Each row was made from one small tree. The marks that hang from a mark follow it in brackets, in alphabetical order. Every link used is in the known rows. Write each row's tree.
In the rows, 128 means zero.
Known rows:
tela{dubaban{biba}}: 114 128 111 121 136 137 111 135 105 137 149 122 139 133 127 127 128 115
 120 124 132 137 105 138 137 137 127 146 152 120 134 120 121 130 124 133
 135 156 142 136 134 117
nudo{gegid{roko{tela{dubaban{biba}}}}}: 102 107 116 109 129 123 99 134 100 138 137 125 152 167 150 101 129 123
 117 101 137 131 125 158 120 141 140 172 152 126 124 117 150 122 137 133
 136 164 159 129 140 112
tela{dubaban nizuk}: 107 131 125 106 133 118 111 147 109 122 130 139 128 132 124 124 122 123
 111 131 139 132 129 144 124 123 127 146 140 124 143 108 124 109 130 127
 131 161 137 126 132 126
nizuk{tela}: 130 116 130 124 129 121 111 124 129 130 128 134 126 126 123 118 113 118
 127 127 133 132 130 142 130 126 127 145 121 140 132 110 136 122 135 130
 125 115 126 141 129 130
gegid{roko{sunok{dubaban nizuk} tela}}: 82 105 136 108 107 130 89 130 107 120 122 144 139 165 114 102 129 139
 117 90 118 132 140 126 136 133 152 157 146 149 114 106 176 132 137 134
 137 149 158 109 138 116
vari{biba sunok{roko}}: 104 125 136 115 115 123 94 130 110 104 140 133 127 123 98 136 130 127
 116 113 122 144 118 143 141 131 109 129 171 128 134 115 137 134 113 126
 145 142 144 140 116 118
tela{dubaban}: 113 130 121 121 134 127 117 140 113 128 132 133 128 135 130 124 124 124
 119 127 140 132 119 131 128 129 133 137 139 126 129 121 127 118 129 129
 133 151 131 126 128 123
vari{biba}: 124 129 116 126 124 125 121 133 128 117 137 121 131 125 127 129 126 127
 120 117 131 128 119 137 133 136 122 127 149 127 135 130 132 124 119 121
 133 132 134 128 127 131
dubaban{biba{nizuk}}: 118 117 123 121 117 136 114 113 121 134 145 116 141 130 101 131 118 117
 128 119 109 142 110 146 138 129 120 151 134 116 146 128 121 135 125 136
 129 133 140 150 128 128
gegid{roko}: 126 127 125 127 125 122 137 133 130 129 121 128 127 137 142 116 136 139
 126 128 133 121 136 122 114 137 133 135 121 126 116 138 132 124 137 133
 126 130 133 114 125 128
delek{nizuk vari{biba sunok tela}}: 124 106 130 96 94 126 62 130 81 102 120 117 140 148 95 140 120 115 129
 101 118 136 125 144 145 114 112 147 162 146 135 124 155 144 123 98 159
 134 146 152 107 128
sunok{dubaban nizuk roko{tela}}: 94 118 147 101 116 137 71 131 107 118 145 146 134 136 82 114 129 122 104
 103 113 155 117 135 149 132 134 160 162 140 127 98 151 130 114 131 146
 148 158 136 140 111
delek{nizuk}: 139 119 129 115 112 137 119 125 118 132 124 125 128 133 120 128 128 125
 127 126 119 133 127 129 122 124 136 140 136 145 130 127 135 140 132 113
 134 130 135 136 126 133
sunok{dubaban{tela} roko{gegid} vari}: 98 135 138 96 125 134 85 136 102 118 151 135 120 103 85 118 122 121 106
 122 100 153 110 128 150 131 133 143 142 117 127 104 122 124 124 131 107
 140 152 140 143 105
delek{vari{biba}}: 134 123 114 114 121 122 109 132 108 116 140 115 141 138 119 144 132 130
 120 122 134 127 124 134 135 138 117 141 144 127 131 131 134 134 116 118
 131 122 139 127 128 124
tela{dubaban{delek sunok{nizuk roko}}}: 95 122 135 84 101 132 73 138 67 117 155 127 113 122 80 117 149 117 93
 115 112 164 96 128 135 140 122 174 167 117 133 98 146 130 134 153 133
 152 145 147 116 101
biba{dubaban roko{gegid}}: 116 132 126 126 96 137 111 112 120 138 119 127 122 121 110 126 114 115
 142 138 120 127 128 131 139 111 118 138 124 123 143 143 125 114 122 134
 135 123 119 140 117 126
sunok{vari}: 118 131 123 117 127 126 118 126 114 113 130 134 128 123 114 129 125 127
 121 118 120 127 121 129 138 133 131 122 135 120 130 114 133 138 124 134
 119 130 136 134 131 137
delek{roko{tela}}: 120 122 126 121 116 114 100 126 120 135 117 138 146 153 117 128 121 115
 122 131 123 147 130 134 116 117 124 151 144 144 127 114 148 131 131 123
 143 126 131 141 136 127
gegid{roko{sunok tela{nizuk}}}: 95 103 131 115 114 103 111 135 110 119 109 142 139 170 142 115 126 137
 121 115 126 121 166 138 112 121 140 156 134 144 130 105 161 117 151 133
 131 142 149 108 141 124
sunok{dubaban}: 116 135 132 116 128 135 116 131 123 128 134 134 135 126 121 122 126 129
 125 120 131 130 116 128 144 131 131 132 135 131 122 115 132 134 123 130
 128 143 133 128 129 125
vari{biba{dubaban{delek}}}: 105 121 112 114 93 122 95 124 97 119 131 117 119 129 123 121 129 116 122
 130 123 128 109 147 151 142 124 146 154 127 149 123 137 132 126 144 135
 135 140 133 113 131
nizuk{tela{dubaban}}: 114 118 124 115 133 118 100 136 114 131 134 140 127 134 125 111 110 113
 119 126 144 137 120 145 130 126 131 151 134 140 132 103 138 114 134 131
 130 137 128 138 130 125
nizuk{tela{dubaban{sunok}}}: 114 119 130 107 123 120 101 135 97 131 140 128 127 130 118 111 119 111
 114 120 140 145 114 138 124 125 131 164 135 135 127 98 149 118 147 140
 128 135 121 155 122 122
nudo{gegid}: 127 121 133 118 127 126 120 120 125 125 125 129 136 135 135 123 128 128
 126 112 128 124 132 147 125 131 131 136 126 123 128 125 136 130 128 122
 126 136 135 130 129 126
roko{gegid tela}: 122 119 126 124 121 126 118 125 129 139 126 126 117 135 131 119 120 129
 132 130 126 134 141 122 126 113 129 136 125 134 133 137 134 111 132 128
 130 123 127 134 135 113
nizuk{tela{dubaban{biba delek}}}: 111 111 111 103 125 122 81 135 89 144 152 126 129 131 121 111 120 104
 116 129 130 142 98 154 148 140 120 171 152 134 144 92 133 129 132 152
 123 140 143 153 128 111
gegid{roko{sunok tela{dubaban}}}: 85 103 119 120 120 112 106 138 98 125 116 143 138 180 150 108 125 132
 121 111 138 124 146 129 116 127 150 156 143 146 118 112 167 117 150 135
 135 151 141 106 138 116
roko{sunok tela{dubaban{delek{nizuk}}}}: 94 90 117 96 95 120 73 132 71 133 119 136 129 176 129 114 123 116 120
 114 118 135 132 134 133 117 148 173 166 166 139 91 173 137 148 132 138
 151 148 130 132 115
delek{roko}: 128 135 127 121 121 120 111 127 124 131 119 138 141 133 112 137 130 119
 121 139 124 144 123 130 116 125 120 140 138 130 124 124 133 136 128 123
 134 128 125 139 129 130
delek{nizuk roko}: 138 126 126 110 105 130 102 123 115 135 117 134 139 140 105 137 129 115
 119 137 116 148 120 130 110 121 128 153 146 145 126 124 138 149 130 107
 142 129 133 144 127 135
nizuk{tela{dubaban{sunok{vari}}}}: 104 123 124 96 122 119 91 131 84 115 144 136 126 124 103 112 114 110 107
 108 133 146 106 140 134 128 134 160 142 126 130 85 154 128 141 146 119
 137 129 160 124 130
sunok{roko vari}: 110 132 132 112 128 123 101 126 107 108 143 140 130 120 96 136 130 122
 110 122 113 140 119 131 137 138 126 132 149 117 131 107 131 141 119 135
 121 133 146 137 133 129
tela{dubaban{delek{vari} sunok} nizuk}: 111 118 125 73 105 109 87 147 53 122 141 117 129 138 105 135 142 118 103
 134 133 139 117 134 128 127 117 184 143 119 144 93 139 127 145 149 123
 145 139 142 119 106
delek{nizuk roko vari{biba}}: 145 119 114 93 98 125 83 127 94 123 129 122 154 148 95 154 133 116 112
 131 122 149 114 136 117 132 117 166 162 145 131 128 146 154 119 96 147
 124 143 143 125 130
nudo{gegid{roko}}: 126 119 132 117 125 120 128 126 128 125 120 129 137 143 148 111 137 140
 126 110 131 119 139 143 110 140 137 143 119 119 117 135 143 127 138 127
 123 137 139 114 127 125
delek{nizuk roko{gegid} vari}: 151 122 123 94 101 129 92 122 99 140 120 126 135 139 93 148 133 122 125
 150 117 153 127 114 109 116 119 164 132 138 123 144 130 146 131 104 135
 116 132 144 127 116
dubaban{tela}: 125 122 134 126 127 128 122 137 124 132 131 121 129 127 128 120 124 120
 123 130 114 134 126 139 127 125 136 140 125 130 129 119 125 117 139 124
 119 124 134 130 138 120
gegid{roko{tela}}: 116 114 125 127 120 117 125 134 125 133 119 128 132 156 145 109 131 135
 128 121 132 124 145 128 113 129 137 145 128 140 120 128 148 117 142 134
 134 129 137 118 133 125
delek{nizuk roko{sunok} vari}: 133 107 124 97 96 122 80 115 85 125 113 138 157 168 98 159 134 118 123
 134 113 147 138 123 115 120 131 171 146 154 122 117 157 166 136 105 137
 123 139 135 132 126
sunok{roko vari{biba}}: 106 133 119 110 123 123 94 129 106 97 151 134 130 117 96 136 128 123 102
 111 116 142 111 141 143 146 119 129 168 117 137 109 136 138 107 128 125
 138 152 138 129 134
dubaban{delek}: 123 122 124 115 115 122 115 130 109 131 129 123 119 126 128 124 136 126
 127 133 118 128 120 129 136 133 122 138 133 130 135 117 132 133 131 146
 121 125 130 130 121 119
roko{gegid sunok{vari} tela{nizuk}}: 89 112 125 101 114 109 96 125 98 110 119 144 122 145 112 125 111 129 120
 115 114 129 156 132 135 109 135 141 136 132 144 101 154 119 137 132 117
 137 150 129 146 122

Write each row's tree:
115 119 130 111 122 117 115 134 122 132 123 131 117 133 125 120 115 129
 126 135 126 134 148 134 121 107 122 143 125 130 144 122 129 99 134 127
 130 133 137 131 141 116 -> roko{gegid tela{nizuk}}
108 124 134 97 122 123 85 131 95 133 153 133 113 114 98 115 123 114 108
 131 133 163 115 128 121 120 121 169 137 125 128 108 136 110 144 140 126
 135 123 159 122 101 -> nizuk{tela{dubaban{sunok{roko{gegid}}}}}
97 126 123 99 118 142 90 116 101 120 155 130 147 123 77 126 112 116 118
 101 105 142 92 147 166 138 128 149 148 111 144 100 134 150 113 146 120
 149 156 155 132 135 -> sunok{dubaban{biba{nizuk}} vari}
97 116 129 104 109 124 96 126 95 128 128 138 132 142 121 121 135 128 125
 115 118 126 121 126 156 133 134 144 143 140 128 95 155 147 134 147 119
 143 139 121 129 115 -> roko{sunok{dubaban{delek}}}
118 113 117 94 106 131 94 139 86 136 128 125 119 139 122 119 132 116 117
 131 123 136 110 132 130 129 135 159 154 143 139 109 138 134 137 130 134
 150 140 134 120 122 -> tela{dubaban{delek{nizuk}}}
121 116 120 115 114 132 103 136 99 145 150 105 131 124 123 119 134 110
 123 132 98 138 105 147 145 138 126 160 145 124 141 108 118 134 139 145
 114 130 150 145 137 106 -> dubaban{biba delek tela}
114 113 120 99 106 122 78 137 94 138 116 141 146 166 110 123 118 106 112
 129 127 156 122 138 110 114 136 174 166 157 128 106 155 133 136 107 155
 151 140 146 136 128 -> delek{nizuk roko{tela{dubaban}}}
98 112 125 108 117 112 110 115 104 105 116 144 142 154 136 117 132 141
 122 92 118 116 144 141 124 142 149 140 131 121 118 114 166 145 142 131
 110 141 150 112 133 131 -> nudo{gegid{roko{sunok{vari}}}}
102 121 142 110 124 126 86 131 112 128 143 141 140 142 106 120 127 121
 114 113 124 146 125 135 144 128 131 153 155 143 126 95 144 131 121 133
 141 146 147 136 139 115 -> sunok{dubaban roko{tela}}
91 113 133 106 114 148 79 128 98 128 151 129 146 134 93 114 128 116 112
 98 91 148 108 144 159 134 145 163 157 133 129 97 145 143 127 127 122
 151 166 132 150 103 -> roko{sunok{dubaban{biba tela} nizuk}}
108 109 131 117 120 115 122 118 117 119 113 138 142 160 149 115 135 142
 128 101 129 116 152 141 113 137 146 145 123 128 113 125 159 136 147 126
 119 139 141 105 132 122 -> nudo{gegid{roko{sunok}}}
82 108 115 111 104 115 69 111 96 85 126 137 138 143 88 127 100 116 122
 82 100 131 126 152 156 120 122 134 154 122 149 108 166 134 125 122 130
 138 146 143 122 150 -> roko{sunok{vari{biba{nizuk} tela}}}
105 119 138 106 85 125 93 126 77 131 132 107 118 126 114 108 137 105 122
 135 99 142 111 141 137 127 137 173 132 125 141 105 136 128 161 156 120
 124 133 152 118 115 -> biba{dubaban{delek sunok tela}}
129 128 123 119 105 143 116 118 103 145 151 108 150 122 105 135 132 108
 131 112 111 138 105 138 135 121 109 152 151 119 137 116 136 138 123 140
 133 126 126 165 122 123 -> dubaban{biba{roko} sunok}
105 110 128 114 106 126 95 127 101 137 138 125 155 139 108 133 118 106
 125 116 95 130 134 164 140 111 121 165 151 132 152 91 134 124 129 126
 120 139 150 142 149 117 -> dubaban{biba{roko{sunok}} tela{nizuk}}
113 114 141 84 109 124 65 142 74 128 155 123 138 131 91 131 144 117 107
 131 106 149 110 138 152 141 123 180 147 133 128 89 129 141 130 141 117
 131 154 137 137 92 -> sunok{dubaban{delek{vari} tela} roko}
122 120 120 103 117 109 79 141 99 99 132 120 143 138 110 139 118 117 113
 117 130 128 137 155 138 123 105 148 145 124 145 120 134 118 118 109 141
 136 145 135 127 131 -> delek{vari{biba tela{nizuk}}}
97 112 127 107 121 131 100 117 105 128 137 132 160 156 137 113 137 135
 123 91 124 122 125 148 137 148 146 157 141 124 114 112 155 153 136 133
 121 160 160 118 138 113 -> nudo{gegid{roko{sunok{dubaban{biba}}}}}
93 127 122 103 106 135 93 117 104 122 129 145 136 124 95 129 113 126 131
 103 110 125 122 121 161 113 126 130 143 127 131 105 153 135 114 136 115
 136 133 134 131 124 -> biba{roko{gegid sunok{dubaban vari}}}
127 121 124 127 113 140 109 129 115 149 148 111 151 125 111 127 121 104
 129 120 100 136 110 152 141 120 116 153 145 126 139 113 124 125 122 127
 124 126 140 151 140 117 -> dubaban{biba{roko} tela}
116 123 138 100 103 122 97 128 86 125 148 120 119 118 102 128 150 120
 111 129 109 150 112 126 129 134 119 159 147 122 132 105 139 140 140 154
 124 127 133 150 116 108 -> dubaban{delek sunok{roko}}
131 114 129 93 90 124 82 134 94 144 120 122 132 137 104 124 132 105 115
 141 93 153 111 142 117 122 130 178 149 149 133 104 138 143 146 118 126
 124 141 148 131 119 -> dubaban{delek{nizuk roko} tela}
90 125 122 79 102 132 79 137 61 109 146 126 112 119 84 113 139 118 97
 103 110 148 89 128 146 140 131 161 161 111 134 94 155 137 131 159 121
 150 147 150 115 118 -> tela{dubaban{delek sunok{nizuk vari}}}
97 122 128 85 107 108 73 148 66 116 129 122 121 131 111 112 128 107 108
 119 123 140 118 147 133 113 115 167 148 117 146 94 142 112 150 144 135
 159 134 151 113 119 -> vari{tela{dubaban{delek sunok} nizuk}}
114 111 118 97 102 126 69 139 80 127 121 124 121 142 118 112 124 107 119
 118 118 138 114 139 139 119 127 159 156 142 139 111 144 129 140 121 145
 153 140 142 115 125 -> vari{tela{dubaban{delek{nizuk}}}}
108 113 122 120 102 148 93 111 106 132 140 130 148 137 92 135 125 116
 129 97 99 136 117 141 150 125 120 150 159 130 139 114 150 143 111 128
 136 134 147 139 133 121 -> dubaban{biba{roko{sunok{nizuk}}}}
109 114 118 108 113 143 74 127 103 141 152 131 141 127 87 113 109 97 116
 105 122 148 96 161 149 127 113 171 160 131 144 98 142 121 108 132 141
 141 146 158 130 120 -> sunok{nizuk{tela{dubaban{biba{roko}}}}}
123 111 119 93 112 113 67 135 73 123 141 109 142 136 103 137 133 105 118
 129 112 133 123 156 151 127 101 169 142 116 152 106 125 137 130 136 131
 138 157 149 125 113 -> dubaban{biba delek{vari{tela{nizuk}}}}
93 114 115 105 114 113 102 119 103 94 125 136 144 151 135 118 130 141
 114 83 121 115 135 150 129 152 142 136 153 119 122 116 171 142 130 127
 114 145 158 112 132 136 -> nudo{gegid{roko{sunok{vari{biba}}}}}
85 109 129 105 116 105 92 127 96 105 120 148 137 157 115 128 114 123 117
 105 114 125 151 145 138 114 140 145 148 139 145 83 163 130 135 133 122
 141 154 128 147 134 -> roko{sunok{vari} tela{nizuk}}
102 108 124 108 126 115 106 137 108 129 121 136 140 168 153 98 127 130
 116 102 142 126 138 150 109 133 146 162 138 131 120 118 160 111 142 129
 135 156 146 118 136 119 -> nudo{gegid{roko{tela{dubaban}}}}
115 119 134 119 123 123 102 126 120 134 137 133 118 131 114 124 125 125
 122 130 120 150 139 122 125 118 123 143 137 132 130 127 131 115 129 127
 135 126 136 136 137 106 -> sunok{roko{gegid tela}}
99 121 120 117 121 134 109 125 106 131 139 132 153 149 130 119 138 135
 124 109 123 127 123 129 140 145 143 148 144 131 115 113 147 148 136 140
 125 154 151 114 135 117 -> gegid{roko{sunok{dubaban{biba}}}}
106 107 127 107 122 119 93 125 114 128 134 139 129 136 101 111 99 112
 120 118 134 144 117 153 133 121 128 164 128 136 145 102 140 109 135 136
 129 136 128 149 124 133 -> biba{nizuk{tela{dubaban}}}
105 124 120 105 82 124 95 122 80 118 137 108 120 125 115 120 135 115 118
 122 118 136 103 140 143 138 126 158 155 121 145 116 148 135 140 153 134
 132 134 149 106 126 -> vari{biba{dubaban{delek sunok}}}
132 105 119 101 84 145 86 128 89 158 144 103 142 129 104 122 129 98 128
 122 85 140 99 154 142 121 119 178 160 143 150 101 133 142 129 130 125
 127 149 160 133 114 -> dubaban{biba{roko} delek{nizuk} tela}
131 115 110 100 107 116 96 135 92 118 140 110 132 136 117 140 139 127
 118 127 128 127 115 135 143 145 111 150 150 127 140 122 139 140 119 135
 125 119 141 131 120 119 -> dubaban{delek{vari{biba}}}
94 94 136 107 107 120 94 116 109 117 115 142 139 175 131 102 130 138 119
 82 116 128 153 144 117 133 151 162 136 139 117 118 181 128 143 126 134
 141 158 111 139 116 -> nudo{gegid{roko{sunok{nizuk} tela}}}
100 131 117 105 119 109 81 137 103 87 130 132 130 121 104 125 110 114
 109 103 119 126 126 159 147 125 112 127 156 114 151 104 139 120 115 115
 132 146 153 141 128 148 -> sunok{vari{biba tela{nizuk}}}
116 108 131 117 121 115 118 127 122 131 117 131 141 163 151 104 130 135
 126 102 131 121 148 148 109 133 142 155 126 133 119 125 157 121 141 130
 131 136 144 120 134 123 -> nudo{gegid{roko{tela}}}
89 105 140 107 94 132 84 117 108 133 130 138 152 146 86 120 103 113 131
 97 92 134 122 150 153 103 131 166 137 141 143 92 155 122 131 131 123
 135 135 141 136 126 -> biba{nizuk roko{sunok{dubaban{tela}}}}
113 127 129 115 129 143 102 136 112 141 154 117 147 124 114 116 126 113
 119 117 108 142 102 144 152 135 135 155 145 129 129 105 119 135 128 132
 120 147 151 140 145 110 -> sunok{dubaban{biba tela}}
140 114 131 103 106 123 86 121 116 138 117 139 138 138 101 127 113 106
 121 136 120 155 121 144 111 120 127 169 140 159 129 106 147 144 136 108
 138 117 130 156 129 137 -> delek{nizuk{tela} roko}
94 111 134 102 120 139 69 130 93 123 145 138 129 128 85 110 113 107 117
 101 124 155 98 156 153 128 122 165 161 133 138 96 145 130 120 136 145
 154 154 158 120 110 -> vari{sunok{nizuk{tela{dubaban{biba}}}}}
